Each row comes from the steps of one walk. Every step used is in the known rows, and no mark comes twice. Write the walk behind each row, first mark first.
In the rows, zero is written as 128.
Known rows
p -> k -> e -> f -> l -> v: [179 133 128  98 179 190 112 152 151 103 121 174 115 109 113 157 135 141
 115 118 115 149  67 171 158 133 217  42 118 151 105 116 136 129 121 212
 148 109  96  94 165 148 125 158  80 142 157 157 122 136 224 141 110 102
 121  56 127 127 110 109 117 102 108]
f -> d: [108 146 128 130 142 128 122 133 128 123 125 151  97 127 156 137 148 125
 134 117  88 127 143 151 136 119 142 109 130 153 112 116 131 162 127 134
 130 144 148 117 128 133 125 110 129 154 139 143 180 110 108 127 136 111
 159 129 133 122 127 111 126 126 119]
d -> g -> p -> k -> u: [135 160 130 125 130 237  93 166  70 142 146 145 101  95 134 127 180 179
 132 104 131 142 162 145 125 100 178 126 129 132 128 141 114 110 121  87
  69  98 124 146  95  97 143 133 118 133 144 146  81 189 209 135  19 136
 164  96 129 143 159 102 100 128 123]
p -> g -> d -> f: [137 121 133 137 141 158  84 155 133 149 133 112  61  45 104 113 160 142
 110 106 149 177 122 190  97 120 163 106 171 116 164 203  98 111 134  61
 125 101 134 154 115 126 111 103 145 124 151  89 191  98 178 113  93 139
 127  69 135 144 144 131  98 107 111]
e -> k -> d -> f -> l: [181 152 107 149 147 153 152 180 127 131 147 137 115 106  86 146 203 155
 121 126 122 153 200 181 140 103 125 105 163 109 121 149 163  41 138  73
 156 152 139 153 120 137 109  77 144 156 128 137 179 130 175 153 167 136
 125  28  91 139 144  96  94  63  80]
e -> f -> d: [ 95 148 115 137 161 124 119 136 138 116 104 181 108 110 151 141 150 123
 125 118  61 137 135 156 135 118 127  80 130 154  98  92 136 169 126 175
 148 149 141  91 141 133 120 100 114 163 141 143 193 116  94 134 141  92
 152  78 125 118 110 119 129 129 110]
e -> f: [118 125 121 144 152 127 129 127 130 127 112 151 128 117 127 134 125 131
 112 125 104 139 115 125 125 123 114 100 125 128 113 103 124 137 126 171
 147 133 120 108 137 128 118 108 112 137 142 127 135 130 115 131 137 115
 122  73 122 121 119 130 131 132 119]
u -> r -> d -> g -> p: [144 161 125 131 140 175 142 163  40 148 135 108 143  96 157 152 132 183
 140 107  58 132 166 159 118 125 133 106 164 128 115 119 116 141 156  76
  70 119 111 178 111 121 197 106 149 125 142 162 104 195 167 128  73 142
 174 116 141 157 131 116 122  97 121]
e -> k: [123 138 113 147 130 133 160 144 112 130 148 133 115 136 110 130 155 143
 124 131 120 136 146 128 131 123 107 148 115 119 117 143 157 125 139 124
 139 130 122 153 156 146 112 104 120 131 143 139 146 127 125 143 145 110
 127 112 106 122 132 119 105 123 118]
p -> k -> d -> f -> l: [196 138 133 130 156 155 115 187 152 134 135 130 140  96 103 139 208 140
 124 117 123 149 182 188 131 107 190  76 148 130 128 162 121  48 121  80
 145 123 141 130  91 113 112 104 138 153 133 135 132 125 241 136 118 155
 122  36 110 124 144 104 104  79  75]
v -> l: [162 126 136 127 103 120 126 120 117 124 132 130 123 129 141 112 148 125
 122 119 148 138 119 133 118 115 130 132 119 113 115 107 144 132 124 120
 120 105 120 170 130 102 175 134 172 128 132 107 139 108 112 116 126 127
 120 132  80 127 120 134 109 133 128]
l -> f -> d -> g -> p -> k: [119 192 138 137 147 176  85 174  80 147 137 144  81  78 164 127 171 178
 144  92 101 132 128 199 135 123 196  90 129 167 104 132 120 158 125  67
 111 102 148 148 114  89 166 140 138 137 154 170 142 131 207 109  22 137
 215 183 149 145 144  89  85 116  96]
t -> d -> g -> p -> k: [121 163 126 134 125 179 110 183  71 138 144 126 115  75 138 133 150 171
 123 110 105 159 137 139 115 118 182 118 103 146 117 135 105 183 124  73
  86  72 150 162 108 103 149 121 147 122 160 159  98 159 206 130   7 142
 168 127 140 138 145  92  94 138  85]
t -> d -> k -> p: [106  58  98 102 127 178 131 203  84 114 142  92 145  64  90 138 133 120
 111  68 131 151 160 120 121 151 142 110 131 135 149 116 121 180 112  83
 113 110 121 150 108 114 118 110 168 122 124 127 113 125 155 140  65 134
 142 133 107 142 137 122 142 119  77]
v -> l -> f -> d: [151 146 126 131 123 113 109 122 118 121 125 150  91  85 160 113 169 124
 114 113 122 126 120 161 128 127 137  96 145 142 108 100 152 163 126  97
 149 115 136 166 137  84 188 148 181 134 141 137 183  78  99 102 113 116
 155 203  80 133 110 112  98 117 107]
g -> p -> k -> u -> r: [179 146 128 127 142 225 120 156  92 159 146 148 144  95 118 142 188 156
  87 151 120 141 178 124 123 116 158 110 133 123 147 158 100 103 123  91
  60  96 133 169 105 116 174 182 129 127 151 145  61 195 178 139  72 115
 132 107 117 148 142 127 107 104 139]
t -> d -> g: [107 126 117 140 128 137 138 157  78 128 135 139 109  71 142 137 136 153
 129  85 124 152 149 115 120 124 145 106 129 134 108 104 122 193 126  83
 118 115 135 146 113 117 127 102 137 116 132 157 150 126 132 132  73 141
 161 145 144 131 126 102 126 123  97]
k -> u -> r -> d -> g: [139 106 119 128 141 197 150 150  39 139 136 151 135  65 156 141 173 185
 135  86  76 136 216 115 130 116 124  74 176 130 125 115 115 123 140  79
  93 151  84 162  96 123 163 106 121 123 127 174 122 184 144 142  86 121
 172 104 119 137 123 119 146  82 130]
t -> d -> f -> l -> v: [162 156 106 147 157 144 135 164 146 112 139 147  91  25 100 161 159 128
  84 134 122 151 134 112 149 118 205  60 167 150 106 126 142 165 129  99
 137 120 146 124 127 131 148 126 130 118 143 144 168 104 164 111 154 147
 134 124 143 148 118  94 110  84  93]
g -> p -> k -> u: [149 150 127 124 131 232  93 153 115 135 142 145 129 107 126 123 173 150
 104 152 126 137 157 127 129 105 168 133 120 138 139 155 114 105 122 108
  74  92 132 144 104 116 141 154 131 139 142 141  59 190 200 136  46 119
 128  97 114 137 152 109  91 135 128]
r -> d -> k -> u: [112  77 105 121 138 202 123 194  84 114 130 147 131  81 108 127 153 174
 137  74  86 135 198 100 124 100 131 106 154 152 139 129 136 126 125 108
 105 141  89 142 102 126 122 105 129 132 121 133  97 170 177 137  72 141
 149  96 115 125 123 127 143 116 104]
l -> f: [140 132 126 135 133 118 123 121 119 135 123 130 122  90 124 111 129 138
 118 133 148 116 116 132 134 142 121 109 143 135 132 126 132 127 135  93
 154 120 120 140 134 109 136 156 145 117 126 148 123 120 138 111 110 132
 140 198 127 140 123 126 122 111 119]
u -> r -> d -> f: [138 113 115 141 143 134 165 151  99 139 129 110 152  48 134 138 151 164
 109 121  60 138 172 126 122 141 124  88 198 130 132 153 113 114 143  53
 129 138 109 167 116 122 152  96 158 117 141 147 117 148 145 129 168 153
 135  83 125 137 113 134 126  71 126]
u -> r: [157 126 134 135 134 119 159 135 111 155 131 131 148 120 129 145 142 130
 109 132 121 127 147 125 127 147 125 105 137 110 137 134 115 132 127 106
 111 133 132 153 134 131 158 152 130 118 133 131 126 141 108 131 154 124
 129 136 133 138 125 140 137 101 141]
p -> k -> e -> f -> d -> g: [ 89 123 128 102 161 185 108 170  88 114 123 169  92 105 162 134 137 176
 162  59  73 156  92 202 133 135 182  46 122 160 100  98 122 163 116 143
 144 129 116 112 148 118 106  92 106 152 148 163 173 123 185 161  74 100
 192  40 127 122 124  95 125 118 110]
v -> l -> f -> d -> k: [135 130 124 141 122 119 113 190  94 128 126 147  80  84 128 114 176 148
 128  60 124 137 131 161 124 118 153  91 131 142 113 100 153 173 115  76
 143 127 138 171 128  73 180 154 189 128 137 111 172  78 124 101  95 139
 181 197  91 138 119 125 106 116  91]
r -> d: [117 117 121 118 131 140 130 132 118 112 122 119 152 109 141 128 120 143
 134 124  75 123 155 130 124 123 117 120 143 153 121 128 131 137 142 132
 128 122  99 144 128 134 137  89 135 136 133 159 108 147 157 133 104 130
 131 113 115 117 110 121 135 120 111]
r -> d -> k: [105  94 113 126 129 146 131 189  92 116 127 117 140 105 112 132 130 167
 149  75  75 136 162 131 118 123 137 115 131 153 121 131 131 150 128 124
 119 133 100 146 115 129 126  91 143 131 130 132  98 137 183 133  87 153
 148 108 129 124 117 134 136 121  87]
r -> d -> f: [109 114 116 128 139 143 129 148 123 117 127 107 129  58 130 122 135 159
 130 111  75 133 150 130 123 120 131 106 185 143 124 149 128 114 143  72
 148 136 104 148 121 116 125  69 152 131 133 136 123 135 166 129 139 160
 134  76 126 128 119 121 121 102 113]
r -> u: [123 120 127 123 132 162 131 114 118 133 139 158 126 151 134 134 123 143
 128 123 111 119 155 127 130 109 123 124 133 127 126 134 137 129 146 140
 176 129 147 111 129 137 139 130 138 132 131 120 139 179 110 135 105 130
 123 114 113 128 111 122 140 120 137]
d -> g: [113 135 134 135 129 132 126 151  80 130 133 133 106 119 144 130 132 150
 162  81 133 138 134 148 120 118 148 118 139 129 115 114 131 134 129 107
 119 140 123 131 119 114 126 109 115 124 125 134 151 125 140 128 102 143
 169 128 138 137 141 118 136 121 119]
k -> e: [124 100 124  86 126 184 126 127 119 122 135 121 127 129 126 121  87 148
 141 119 146 134  80 152 130 141 126 109 141 126 136 125 126 116 131 123
 136 121 110 127 151 139 123 141 135 121 119 137 121 153 140 145 123 117
 130 104 115 137 133 123 130 117 137]
f -> l: [185 138 129 127 141 127 128 145 155 137 118 154 107 132 122 146 149 106
 128 127 136 124 158 134 141 114 142  97 125 138 110 112 136 131 133 139
 129 141 133 110 123 139 137 128 129 146 124 144 168 127 154 130 139 134
 128 125 133 123 128 115 125 105 129]
k -> p -> g: [132  75 116  80 147 182 101 128 130 125 144  91 113 117 121 121 133  99
 116 118 190 151 131 164 128 160 151 123 150 128 169 181 108 119 124 112
 121  92 102 142 111 123 126  97 133 135 132 128 137 122 158 123  78  82
 125 103 101 122 137 145 123 105 114]
f -> d -> g -> p -> k: [107 192 144 133 143 177  92 184  84 136 144 140  89 116 170 135 170 169
 148  92  76 145 140 195 125 116 197 110 112 157 106 136 117 163 124 103
  86 112 159 138 107 105 147 109 128 151 155 153 150 136 202 130  41 133
 200 114 145 136 152  95  92 131 102]
d -> k -> e -> f: [ 99  80 108 109 145 184 122 191  92 115 121 148 121 120  93 130  85 175
 144  70 126 156  74 160 129 136 124  76 126 124 137  95 133 137 115 147
 144 139 101 119 151 135 104 127 130 130 133 105 120 145 152 157 116 123
 140  42 123 141 124 135 144 123 113]
v -> l -> f: [168 130 129 130 111 117 123 112 110 130 131 129 115  94 136 105 147 128
 105 123 164 126 105 131 118 133 126 117 138 119 123 108 143 128 131  89
 148 102 113 175 131  79 188 165 184 113 138 126 128 100 118 101 113 130
 129 199  76 136 118 128 103 117 123]

Which walk is each row?
[175 133 125 138 153 131 130 169 160 139 123 137  91  81 105 147 155 123
 123 123 136 138 156 138 134 109 149  89 165 134 122 134 136 111 130  75
 147 145 139 117 109 119 125 104 147 138 124 124 176 110 162 127 173 159
 130  90 134 135 134 110 115  88 137] : d -> f -> l
[131 194 125 126 124 186 101 153  63 131 142 103 144 136 143 130 152 181
 165 100 113 140 152 214 127 114 137 125 155 119 126 112 120  69 134  97
  92 104 145 141  94 112 152 114 137 138 127 127 109 189 171 128  50 142
 163  87 116 161 150 104 119 126  77] : k -> d -> g -> p
[145 162 138 125 130 169 105 152 126 138 135 116 135 129 126 126 140 141
 123 147 116 136 115 156 121 126 172 144 108 142 130 158 111 127 123 118
  91  80 139 153 115 116 145 145 142 136 153 132  75 157 206 127  59 137
 129 113 129 132 151 119  90 146 119] : g -> p -> k
[137 105 116 100 116 177 103 188  72 119 132 149  81  88 128 105 129 169
 141  51 139 139  85 184 131 132 151  74 146 137 120  89 152 162 113  72
 147 124 118 164 146  83 169 161 192 125 123 117 160 100 140 114 101 128
 186 166  86 152 121 115 112 105 101] : v -> l -> f -> d -> k -> e
[152  95 117 139 134 193 149 200  68 146 140 159 125  88  93 146 174 165
 112  79 133 139 197 104 128 120 134  89 142 110 151 130 115 123 110  82
  92 155 124 150  99 123 133 160 122 119 124 114 108 163 123 132 117 136
 153 117 125 147 135 148 153  95 132] : d -> k -> u -> r
[189 149 117 141 168 142 159 163 124 127 134 135 124  35 130 173 165 144
  98 119  65 128 162 137 154 125 190  48 204 145 112 142 135 123 149  99
 121 139 102 146 127 141 177 117 122 127 150 160 141 135 185 116 177 148
 139  98 145 154 106 118 124  44 114] : u -> r -> d -> f -> l -> v
[ 96 126 118 137 139 132 120 205 111 125 129 153  91 119 124 136 153 148
 146  70  92 137 153 155 133 120 159  99 121 152 119 118 136 170 116 118
 122 155 152 113 115 119 114 114 134 149 130 116 168 107 132 129 118 139
 178 126 146 126 134 126 139 127  96] : f -> d -> k
[126  83 105  98 138 183 135 146 116 127 163  89  96 125  93 121 145 112
 112 122 186 161 150 165 132 156 128 141 136 116 157 196 139 112 134 110
 130  93  91 173 141 143 113  78 132 133 151 143 159 127 156 144  85  73
 124  90  86 120 148 134 104 100 109] : e -> k -> p -> g
[100 198 129 135 136 173  98 163  79 140 133 138  79 111 171 142 147 165
 155  98  83 140 140 195 137 109 157 113 140 142 101 110 130 166 139  98
  88 124 159 127 114 116 156 108 135 155 134 141 174 148 141 126  75 129
 198 123 148 154 144  92 116 124 115] : f -> d -> g -> p
[121 181 135 130 125 168 106 158  71 140 136 117 102 121 141 137 123 165
 153 104 124 142 120 168 120 115 144 136 139 123 115 118 130 133 130  94
  84 115 136 141 114 113 157 121 135 125 137 129 122 161 158 129  67 151
 172 122 145 154 152 109 115 128 125] : d -> g -> p
[135 153 132 138 118 122 109 141  69 122 129 158  66  77 180 111 179 155
 147  65 120 138 128 181 132 120 150  87 151 134  90  85 153 168 129  67
 137 128 134 166 122  75 185 129 170 130 133 147 203  81 114  96  87 139
 198 200  94 140 124  98 109 108 103] : v -> l -> f -> d -> g
[ 99 119 125 128 136 143 127 149  73 114 126 120 121  96 157 127 128 169
 167  74  78 131 154 143 122 118 134 111 150 144 107 114 130 146 145 105
 121 134  92 146 120 127 136  69 130 133 125 165 134 145 171 131  73 144
 169 110 133 126 120 107 133 108 107] : r -> d -> g
[185 170 129 130 162 159 112 168 151 109 145 126 139  84 102 153 207 149
 119 122 115 143 148 188 155 109 239  68 161 139 124 165 127  48 130 113
 133 112 135 123 104 119 127 132 106 142 139 133 119 118 252 116 128 147
 128  56 132 141 137 106 101  75  58] : p -> k -> d -> f -> l -> v
[103 125 121 139 144 135 110 192 106 131 122 156  85  86 120 131 154 157
 139  69 105 127 143 158 134 129 152  84 140 160 123 116 135 176 111  88
 148 148 141 127 120 105 125 147 141 132 127 133 166  94 142 111 102 141
 188 194 140 136 125 123 134 110  92] : l -> f -> d -> k
[127 107 109 141 150 187 140 204  77 139 135 177 102  87 122 153 194 158
 114  75  86 137 216 124 134 115 154  67 146 137 137 124 121 158 105  91
  96 171 147 141 100 118 147 148 124 144 124 120 160 149 102 131 124 120
 184 118 127 145 132 132 149  91 124] : f -> d -> k -> u -> r
[146 102 124 123 138 198 146 170  48 141 145 154 146  62 154 138 196 182
 132  86  67 133 220 119 119 121 169  75 150 145 128 146 103 128 133  78
  87 128  83 177  99 114 147 112 110 130 145 182 101 174 205 146  49 128
 171 100 119 133 125 116 129  80 118] : p -> k -> u -> r -> d -> g
[135 122 124 137 137 132 162 154  54 138 127 124 149  92 165 140 149 171
 148  84  66 130 173 144 120 131 127  91 161 132 113 120 113 148 149  88
 105 141  98 171 118 124 167  97 127 122 135 170 130 155 149 132 105 139
 172 123 135 140 113 125 145  87 115] : u -> r -> d -> g
[139  88 116 110 130 196 110 152 101 137 154  88  79  85  96 119 179 112
 104 107 161 179 148 210 115 147 131 142 132 100 156 196 131 121 139 104
 115  84  97 189 143 149 107  90 134 141 151 125 195 107 184 140  55  77
 118  85  85 144 157 126  96 108 102] : e -> k -> p -> g -> d
[133  93 112 118 141 202 108 168 109 137 161  74  71  41  81 112 183 122
  99 100 153 188 143 215 113 138 135 130 179 103 164 211 130  94 141  42
 134  88 103 192 134 130  97  66 159 131 157 107 205  98 188 145  91 108
 122  47  88 150 162 124  79  86 102] : e -> k -> p -> g -> d -> f
[141 117 135 127 134 155  86 139 124 145 129 126  75  83 121 121 143 121
 124 118 154 166 125 188 104 130 158 116 135 119 154 185 107 141 132 117
 113  99 130 148 126 145 119 126 122 126 151 111 192 108 172 113  56 111
 124 111 133 135 135 140 106 126 110] : p -> g -> d
[137  80 124  98 141 197  79 154 125 137 141  69  81  31 102 112 153 114
 100  92 165 179 130 208 104 145 159 113 194 105 173 198 102 101 131  52
 125  82 108 160 109 118 112  90 164 127 137  97 194  98 194 121  74 119
 124  60 107 148 154 133 103  97 109] : k -> p -> g -> d -> f
[147  74 101 100 165 193 121 210 112 112 104 161 120 101 100 154 104 168
 148  63  78 145 131 160 136 116 133  43 144 158 104  82 142 148 130 153
 148 150  79 114 146 155 114  85 133 146 133 150 146 163 213 159 103 129
 138  31 120 124 105 117 136  96  99] : r -> d -> k -> e -> f -> l
[117  67 113 105 133 173 116 189  94 122 139  83 142 119  99 124 129 124
 134  63 138 139 147 150 129 147 140 132 128 119 146 122 128 132 113  99
 116 128 101 135 107 117 115 115 154 130 116 105 111 123 164 133  94 131
 144 113 113 149 146 141 141 117 111] : d -> k -> p
[184 138 137 146 147 145 104 169 152 149 113 135  75  44 108 147 175 120
 115 100 111 156 155 184 119 109 151  92 162 117 118 134 125 112 136  72
 131 140 141 123 117 135 126 121 160 146 134 103 221  90 191 127 137 171
 124  83 140 156 146 101 106  92 117] : g -> d -> f -> l
[180  99 128  95 166 185 120 167 156 125 111 174 117 121 112 150 136 138
 128 117 120 147 102 162 138 131 166  56 104 149 111 106 119 123 120 166
 155 119 109 102 153 139 109 125 113 155 143 159 141 141 221 155 100 109
 125  37 118 115 121 109 117 109 124] : p -> k -> e -> f -> l
[164  92 122 114 144 192 149 157  91 136 143 152 167  70 132 139 192 157
 100 129  68 133 218 103 129 127 152  86 140 148 137 162 101 121 136 102
  98 117  90 171 106 127 157 132 113 140 147 177  70 176 194 147  75 109
 134  94 103 118 117 130 123  90 125] : p -> k -> u -> r -> d
[155  95 114 120 140 188 151 131  88 132 136 151 161  72 139 144 167 155
 105 127  72 121 213  93 126 127 111  84 167 134 141 135 119 120 149 107
 103 138  88 160 114 136 165 121 122 129 128 169  97 196 134 138 116 110
 133 106 104 132 112 127 142  87 136] : k -> u -> r -> d
[134  47 110 100 139 175 152 203  67 125 137  79 180  85 110 149 143 137
 122  62  71 133 184 151 126 161 127  97 164 131 148 131 115 140 133  82
  98 129  80 180 104 120 155 108 161 124 127 140  94 151 173 143 100 125
 150 106 100 146 125 142 151  84 101] : u -> r -> d -> k -> p
[138 199 131 140 119 162  90 148  63 135 134 142  65  77 178 121 167 168
 139  86 114 136 113 197 128 115 145  98 153 134  94  84 149 162 136  60
 108 105 148 177 120  67 214 139 188 130 142 143 176 120 129  93  53 132
 201 193  96 157 131  94  83 118 106] : v -> l -> f -> d -> g -> p
[ 94 121 118  97 155 180 112 137 123 113 110 170 102 115 151 140 110 145
 136 106  77 141  87 178 144 133 123  62 145 147 108  84 133 158 125 173
 156 146 125  94 157 140 116 107 117 159 135 145 176 143 113 151 142  89
 155  59 117 127 113 106 130 124 123] : k -> e -> f -> d
[127 137 126  97 149 221  93 150 117 126 129 138 137 121 118 127 105 163
 115 138 109 147  60 180 122 132 148  95 117 134 129 128 108 119 124 156
 119  87 113 129 154 124 135 136 137 136 160 137  71 182 210 150  67 105
 122  33 113 139 134 115 101 143 119] : g -> p -> k -> e -> f
[168 132 120 116 133 236 133 156  88 147 145 136 164  75 134 143 182 172
  93 149  62 127 203 120 125 118 156 106 147 141 136 162 101 110 142  95
  57  92 102 181 104 122 185 140 136 135 155 172  43 218 215 140  49 113
 135  93 107 135 127 118  99  97 124] : g -> p -> k -> u -> r -> d
[194 129 135 129 158 156  85 183 166 154 121 138  40  43  99 139 175 119
 109 108 159 180 150 190 110 111 179  77 171 122 144 190 115 114 132  66
 126 116 140 137 117 137 122 104 145 139 144 109 238  93 210 112 100 138
 124  69 143 133 146 122  94  80 117] : p -> g -> d -> f -> l
[187 170 132 151 150 153 101 166 146 128 126 132  73  26 109 154 177 130
 104 107 105 149 125 190 137 108 203  76 174 122 112 134 133 115 135 110
 132 126 134 117 133 143 143 145 123 133 131 106 206  94 199 108 146 160
 126  99 152 167 133 102 107  94 113] : g -> d -> f -> l -> v
[ 97 101 116  95 137 190 119 199  91 114 130 147  83 123 124 137 111 168
 167  61 109 140 104 183 141 129 150  80 132 143 133 113 135 163 113 113
 124 149 133 120 139 130 110 130 137 140 118 126 159 131 150 141 118 123
 183  97 137 138 135 113 133 122 106] : f -> d -> k -> e
